Each row comes from the steps of one walk. Every step used is in the known rows, and no mark comes twice. Write the walk behind each row, first mark first.
Known rows:
mulo > vomi > nubal: [-10.8 -16.4 -50.5   8.6 -35.5  12.0  16.7  29.9 -25.6   3.4 -23.8 -10.8
  23.5  -4.7   2.0  18.8  39.6 -21.6]
nubal > leza > nokegu > vomi > mulo: [-11.8   2.7   7.3 -16.6  41.5   2.6 -10.8 -19.5   1.8 -14.2   9.9  10.7
  -5.0 -19.0  -5.8 -18.0 -12.6 -18.2]
nubal > leza: [ -7.6 -21.8  13.8 -29.5   5.6 -14.3  41.3  19.1  -4.3  14.6   3.3 -34.6
   6.1  12.2  39.7  -4.2   2.5 -54.5]
vomi > nubal > novesub > nokegu > leza > mulo: [-30.4  41.6  27.0  45.1   2.9  -1.4 -15.1 -32.8   9.3  41.8  26.5  -1.5
  -9.0  24.2   4.1  27.9 -36.7  26.7]
leza > nokegu > vomi > nubal > novesub: [  6.9 -11.6 -32.7  64.0  11.4 -18.8 -38.1 -12.7 -24.2   2.7  19.5  15.7
   2.2   0.9 -18.3 -48.2 -26.7 -18.3]
leza > mulo > vomi: [ 22.2 -44.9   8.9 -52.5   4.2  17.2  14.5  39.9  13.5 -28.0   4.3  11.5
   8.7 -23.0  -5.3   7.4   2.8 -22.3]
novesub > mulo: [-42.1  -4.8  16.1 -48.3   9.6 -10.7  -3.1 -22.9  27.5 -23.6  20.0 -12.3
  22.1  16.2  27.7  13.8  42.3  -3.4]
mulo > vomi > nubal > novesub: [ -4.6 -22.0 -29.7  18.7 -22.8   0.2   9.1  40.2 -34.6   9.8 -24.5  -3.4
   8.2  15.1   6.4 -17.0   9.1 -23.7]
leza > mulo > vomi > nubal: [ 12.7 -30.7 -28.2  18.0 -22.1  24.2   8.8  26.8   4.2  -3.2  -7.0  -1.3
   9.3 -17.2  -6.0  31.7  14.3  -4.0]
vomi > nubal > leza > mulo: [  4.8 -22.6  -2.2  49.1  -1.2   7.0  29.3   1.8  12.5  34.3   7.2 -38.9
  -8.4   6.1  25.7  39.2 -11.5 -22.1]
nokegu > leza > mulo: [-40.9  15.3  48.2 -40.0  -4.6   4.0   2.4  -7.1  36.5  11.1  14.2  -6.7
  24.6 -17.0   7.2   6.8 -39.7  -5.8]
leza > nokegu: [ 11.8 -34.3 -13.4  -8.5   3.6 -10.6   2.6  -7.1   3.9   2.5  41.1  -3.6
  25.3 -20.5   5.5 -12.0   8.9 -44.0]
leza > mulo > vomi > nubal > novesub > nokegu: [ 31.6 -15.1 -11.7  32.3  14.9  12.5  -2.1  15.5 -13.3   4.7  17.4  15.1
 -24.8  17.9  -5.8  28.4   4.2  11.1]
novesub > mulo > vomi > nubal: [ -9.0   1.3 -31.9  -6.2 -18.7  13.2  -0.7   4.5  -1.8 -10.8 -17.4  -3.9
  13.0   2.6   0.7  35.2  60.6  25.1]
mulo > vomi > nubal > leza > nokegu > novesub: [ 46.9  -0.5 -34.0  50.9 -30.7  -3.7  20.0  13.2 -36.1  18.8 -41.0  -9.4
 -16.7 -21.1 -16.1 -21.6 -11.7 -14.3]
nokegu > leza > mulo > vomi: [  1.0   6.8  36.1 -69.6  -8.2  19.5   8.6  33.3  20.2  -6.4 -10.8  12.9
  16.3 -34.5 -15.6  -4.6 -34.6   6.0]
leza > nokegu > novesub > mulo > vomi: [ 19.5   2.8   1.7 -36.5  -0.7  -7.0 -20.8 -15.2   8.5 -45.1 -13.8  27.9
  -2.2 -23.4 -27.4 -30.4  17.8  22.2]

Write each row's walk:
[ 10.4  18.5 -35.0  35.5 -29.0  -0.7 -24.9 -29.9  -4.1 -18.3 -23.5  17.3
  -1.9 -17.0 -28.1  -5.2  29.3  35.3]
leza > nokegu > novesub > mulo > vomi > nubal
[ -9.7  21.2  -2.2   0.3 -31.7  25.9   2.9  17.6   8.9  21.4 -23.8   0.5
  15.8 -28.9 -18.1  21.4 -20.8  21.5]
nokegu > leza > mulo > vomi > nubal
[-79.1  22.6  31.0 -30.0  -8.7 -22.9 -13.6 -48.7  26.4 -39.1 -16.9  -9.2
  12.4  24.6  16.9  -7.2  23.7   4.0]
nokegu > novesub > mulo
[-22.5   7.1  17.2 -29.6  51.6 -25.9 -17.9  -9.8 -18.0 -34.3  24.9  18.0
  -7.4  37.0   3.8 -27.8  -3.7 -23.1]
nubal > novesub > nokegu > vomi
[  7.6   5.0 -16.3  47.6  30.2 -16.2 -56.4 -38.9   0.1 -12.0  24.4  23.6
  -6.5  11.5 -19.3 -40.0  -4.3  27.4]
leza > nokegu > vomi > nubal > novesub > mulo
[-24.2  28.6  63.9 -22.2  29.1  -6.7 -11.3 -20.0  21.4  14.3  37.7  10.2
  -9.2  19.7   8.2   1.1 -51.9  10.2]
nubal > novesub > nokegu > leza > mulo
[-10.5  29.7  -5.4  10.0 -22.9  -2.2  13.2  -4.1 -11.3  -7.9 -64.0 -17.3
 -20.6  14.4   4.4   4.6  21.8  27.5]
nokegu > novesub > mulo > vomi > nubal > leza
[-25.2  13.5  17.5  -8.1   1.4 -22.0 -27.0 -55.5  24.3 -27.1  12.4  10.4
   6.2  -3.4  -4.5 -19.3  11.9   9.5]
leza > nokegu > novesub > mulo
[  7.5  -7.1  -1.4  37.3  17.5   7.1   5.0   0.4   6.4  -0.4  -5.7 -16.2
 -15.1   0.8   3.0   6.1 -24.6 -12.1]
nokegu > vomi > nubal > leza > mulo
[ 15.6  26.7  31.4 -62.8  13.8  19.3   8.7   9.7  14.2  -5.3  14.2  20.7
  -2.6 -21.4 -17.9  27.8 -11.6  23.2]
novesub > nokegu > leza > mulo > vomi
[ 80.0 -27.0 -50.2  31.0 -12.7   7.6  29.6  34.9 -31.1  34.4  -5.0 -12.0
  -8.1 -29.4  -7.5   1.8   8.5 -19.7]
mulo > vomi > nubal > leza > nokegu
[-13.8  50.7  -5.6   8.7 -15.3  -0.4   0.3  10.4 -35.5  31.5 -13.5   6.7
  -1.6  17.2  -6.2   9.1  -7.8  24.4]
mulo > vomi > nubal > novesub > nokegu > leza
[  8.8  -2.9 -33.2  23.5  -1.0  -1.1   8.4  19.6 -40.0  11.3   1.0   4.4
 -11.1  29.4   5.5  15.3  28.0  -5.5]
mulo > vomi > nubal > novesub > nokegu
[-47.1   3.3  -1.2  31.1  -3.7 -13.3 -19.2 -25.3   5.3  12.4   9.9 -16.2
   5.9  41.5  26.8   7.4  20.2  12.9]
vomi > nubal > novesub > mulo
[ 12.2  12.0  29.2  -4.0  14.0 -26.2  -2.2 -42.6  16.1  -6.7   2.9  -9.3
 -20.1   0.5   6.7 -27.8  -7.4   6.1]
nubal > leza > nokegu > novesub > mulo
[ -6.6  15.1  15.6  12.1 -21.7  14.3  -7.2  29.3  -3.6  26.8 -22.3   9.3
   1.7  -9.6 -16.6 -13.3 -53.0  22.2]
nokegu > leza > mulo > vomi > nubal > novesub
[ 51.5 -43.3  21.9 -51.7  18.3  15.1  40.7  55.6   7.0  -9.0  -5.5  -6.2
 -17.6 -18.4   7.1  -0.8 -15.9 -25.8]
nubal > leza > mulo > vomi
[-41.3 -10.5  35.6 -37.1  23.1 -21.1 -14.1 -14.7  14.9 -14.3  20.5  -2.9
   5.4  37.7  30.9 -17.6   9.1  -1.1]
nubal > novesub > mulo
[ 78.6  -8.4 -36.2  16.9   4.2  11.1   9.4  10.7  -8.1  20.6   0.9  -2.7
 -19.4 -20.0  -8.9  11.0  28.5  25.3]
novesub > mulo > vomi > nubal > leza > nokegu
